Every row comes from one small tree of marks. The marks that hang from a mark follow it in brackets, in the order of their numbers. Every link used is in the known rows. Which tree was each row made from?
In the rows, 128 means zero.
Known rows
Z_718[Z_819]: [137 132 113 166 115 109  80 116 144 144 158 142 156 129  94 118 168 156
 156 150 151  97 150]
Z_395[Z_416]: [120 130 123 157 116 109 135 112 148 130 151 130 109 128 100 159 166 155
 157 145 156  95 126]
Z_249[Z_855]: [126 122 134 146 119 109 111 100 142 136 141 126 138 136 125 141 132 152
 168 144 154 107 121]
Z_249[Z_577[Z_796]]: [109 133 114 129 103 125 118 101 172 141 159 124 142 142 103 153 164 169
 153 162 169 101 148]
Z_498[Z_577[Z_796] Z_819[Z_718]]: [136 148 127 186 112 139 125  89 159 128 164 156 112 157  62 131 131 172
 116 175 130 149 186]
Z_796[Z_416]: [133 134 133 151 130  94 137 108 165 117 147 140 149 132 103 139 150 165
 171 130 147  90 149]
Z_395[Z_416 Z_855]: [123 123 127 168 124  93 140 112 154 143 141 147  94 138 108 138 183 153
 166 136 139  86 129]
Z_498[Z_577 Z_819]: [148 132 133 176 115 112 141  90 145 127 151 149 129 142  79 145 155 158
 147 164 138 135 157]
Z_718[Z_416]: [129 114 112 148 120  97 114 121 144 127 146 135 126 128 107 137 151 172
 162 144 144  77 124]
Z_819[Z_498[Z_577] Z_718]: [146 135 121 183 141 138  98 103 159 132 171 147 107 129  54 172 130 143
 106 116 127 129 189]
Z_718[Z_416 Z_819[Z_498[Z_577[Z_249]]]]: [172 111 110 183 143 117  67 118 119 160 163 162 124 127  30 177 197 189
 144 125 135  60 138]
Z_819[Z_498[Z_577] Z_718[Z_416]]: [146 123 116 185 146 124  86 119 152 125 172 153  87 126  53 161 133 168
 106 117 122 102 166]
Z_498[Z_577 Z_819[Z_718[Z_416]]]: [145 128 126 195 123 112 116 116 149 115 168 163  91 133  73 110 141 176
 128 165 122 125 152]
Z_249[Z_577[Z_498] Z_855[Z_395]]: [104 107 125 131 110 130 133  75 169 149 210 108 139 145 136 125 159 169
 149 165 152 156  87]
Z_498[Z_577[Z_796[Z_416]]]: [132 139 140 158 135 121 153  75 168 122 145 148 141 162  66 186 144 195
 139 134 138  98 158]
Z_498[Z_577[Z_796]]: [129 131 122 154 119 138 144  74 153 138 145 135 135 161  73 191 142 179
 130 147 141 115 160]
Z_249[Z_577[Z_498] Z_855[Z_395[Z_416]]]: [ 95 111 132 143 112 129 141  80 166 146 218 113 106 140 125 137 177 175
 146 167 160 147  66]
Z_577[Z_498 Z_796]: [106 136  93 131 110 125 150  84 155 142 164 120 155 160 110 155 138 186
 126 160 140 128 152]
Z_498[Z_819[Z_718]]: [137 142 122 175 108 113 112 119 156 122 163 147 121 129  97  83 138 142
 147 171 138 138 177]
Z_819[Z_718]: [128 134 117 159 117 120 115 118 160 125 162 132 123 126 103 120 132 141
 142 144 138 123 171]
Z_812[Z_796]: [127 130 121 125 119 126 131 113 150 155 158 138 148 132 104 133 147 152
 139 154 131 103 147]
Z_819[Z_498]: [138 130 109 152 126 116  97 110 147 139 150 135 139 125  85 162 146 139
 148 121 148  98 168]
Z_855[Z_395]: [129 106 123 144 106 128 137  84 160 135 174 123 139 138 102 131 157 147
 167 152 145 128 130]
Z_819[Z_498[Z_577[Z_249 Z_796]] Z_718]: [153 131 112 167 133 158 115  94 146 154 162 147 112 147  28 199 151 168
 117 130 130 109 188]

Write each row's tree
[131 119 109 133 121 111 150  96 125 156 160 115 149 145 123 159 157 177
 166 155 140 116 109]  Z_577[Z_249[Z_855] Z_498]
[154 120 115 192 143 112  51 114 136 144 168 164 125 129  44 161 169 183
 123 122 137  79 145]  Z_718[Z_416 Z_819[Z_498[Z_577]]]
[153 123 112 151 130 143 129  81 134 159 145 142 133 151  36 224 168 177
 138 129 142  89 169]  Z_819[Z_498[Z_577[Z_249 Z_796]]]
[136 128 116 178 111 101 101 136 150 117 162 156 104 123  95  74 139 165
 151 170 134 109 150]  Z_498[Z_819[Z_718[Z_416]]]
[134 121 123 131 110 125 128  91 128 159 133 127 144 156  99 172 153 180
 181 157 158  87 121]  Z_577[Z_249[Z_855] Z_796]
[142 136  95 161 109 118 153 114 139 142 179 134 129 136  97 101 163 164
 143 181 125 149 164]  Z_577[Z_249 Z_498[Z_819[Z_718]]]
[161 114 112 177 144 128 100 122 136 141 167 153  91 124  38 179 160 174
 129 121 122  82 158]  Z_819[Z_498[Z_577[Z_249]] Z_718[Z_416]]
[149 128 136 150 133 126 171  79 152 140 139 148 142 162  52 203 173 202
 161 139 138  82 149]  Z_498[Z_577[Z_249 Z_796[Z_416]]]
[114 145 102 161 105 117 124 118 175 129 201 134 125 129 117  78 156 158
 124 184 143 164 162]  Z_249[Z_577[Z_498[Z_819[Z_718]]]]
[145 140 132 191 118 125 129 101 155 120 166 156 106 139  74 121 138 152
 125 165 127 153 178]  Z_498[Z_577 Z_819[Z_718]]
[161 128 108 174 131 144  83  92 129 173 158 157 144 152  20 198 187 186
 134 136 146  83 171]  Z_718[Z_819[Z_498[Z_577[Z_249 Z_796]]]]
[123 134  96 173 114 103 124 124 150 120 186 147 108 134 108  73 136 183
 123 176 120 140 148]  Z_577[Z_498[Z_819[Z_718[Z_416]]]]
[140 152 145 189 126 125 139  87 174 112 163 169 117 160  57 125 134 187
 126 162 129 134 186]  Z_498[Z_577[Z_796[Z_416]] Z_819[Z_718]]
[136 124 104 171 134 113  69 137 155 127 169 146 102 115  76 126 131 158
 127 122 132  88 165]  Z_819[Z_498 Z_718[Z_416]]
[130 100 131 130 104 149 136  68 139 166 161 124 140 163  91 159 163 179
 186 165 152 107 102]  Z_577[Z_249[Z_855[Z_395]] Z_796]
[151 114 139 152 130 122 144  88 123 151 140 133 129 146  88 196 161 167
 170 142 139 104 113]  Z_498[Z_577[Z_249[Z_855]]]
[115 143  95 146 100 119 150  83 150 139 167 133 149 161 104 119 146 187
 133 186 139 145 160]  Z_577[Z_498[Z_819] Z_796]
[143 126 110 186 137 128  51 101 140 153 166 165 124 148  31 170 163 205
 112 130 140  75 153]  Z_718[Z_416 Z_819[Z_498[Z_577[Z_796]]]]
[142  98 157 164 123 143 160  68 132 156 178 131  90 148  71 195 189 173
 169 152 144 115  75]  Z_498[Z_577[Z_249[Z_855[Z_395[Z_416]]]]]
[132 134  91 138  99 122 166  87 134 155 160 133 154 161  91 138 174 192
 156 190 140 127 150]  Z_577[Z_249 Z_498[Z_819] Z_796]
[151 126 138 160 112 132 142  75 122 155 138 148 129 166  68 172 162 189
 167 176 145 116 130]  Z_498[Z_577[Z_249[Z_855] Z_796] Z_819]
[143  94 136 138 112 133 137  84 134 157 165 121 137 140 105 145 169 157
 196 155 151 112  95]  Z_577[Z_249[Z_855[Z_395]]]
[154 131 118 187 138 126  64  99 141 148 168 155 137 133  45 169 167 158
 121 121 140 105 171]  Z_718[Z_819[Z_498[Z_577]]]
[ 97 136  93 124 104 129 142  88 171 145 182 115 152 152 113 151 162 186
 127 167 157 127 142]  Z_249[Z_577[Z_498 Z_796]]
[145 120 102 178 131 102  36 136 137 145 165 156 134 120  66 123 168 173
 144 126 147  65 144]  Z_718[Z_416 Z_819[Z_498]]
[141 124  91 164 114 107 139 127 133 135 181 146 114 133  95  90 165 190
 145 180 121 121 139]  Z_577[Z_249 Z_498[Z_819[Z_718[Z_416]]]]
[157 130 129 157 147 130 137  79 150 143 146 154 139 154  29 217 171 193
 149 115 140  76 167]  Z_819[Z_498[Z_577[Z_249 Z_796[Z_416]]]]
[145 123 118 144 118 140 162  79 137 152 139 134 137 162  61 210 171 186
 153 153 140  95 149]  Z_498[Z_577[Z_249 Z_796]]
[158 136 141 165 124 118 169  79 146 135 144 163 139 163  50 167 178 201
 170 165 139 102 157]  Z_498[Z_577[Z_249 Z_796[Z_416]] Z_819]
[149 145 131 187 147 124  77  86 161 142 165 172 148 155  28 172 162 193
 120 116 143  88 180]  Z_718[Z_819[Z_498[Z_577[Z_796[Z_416]]]]]
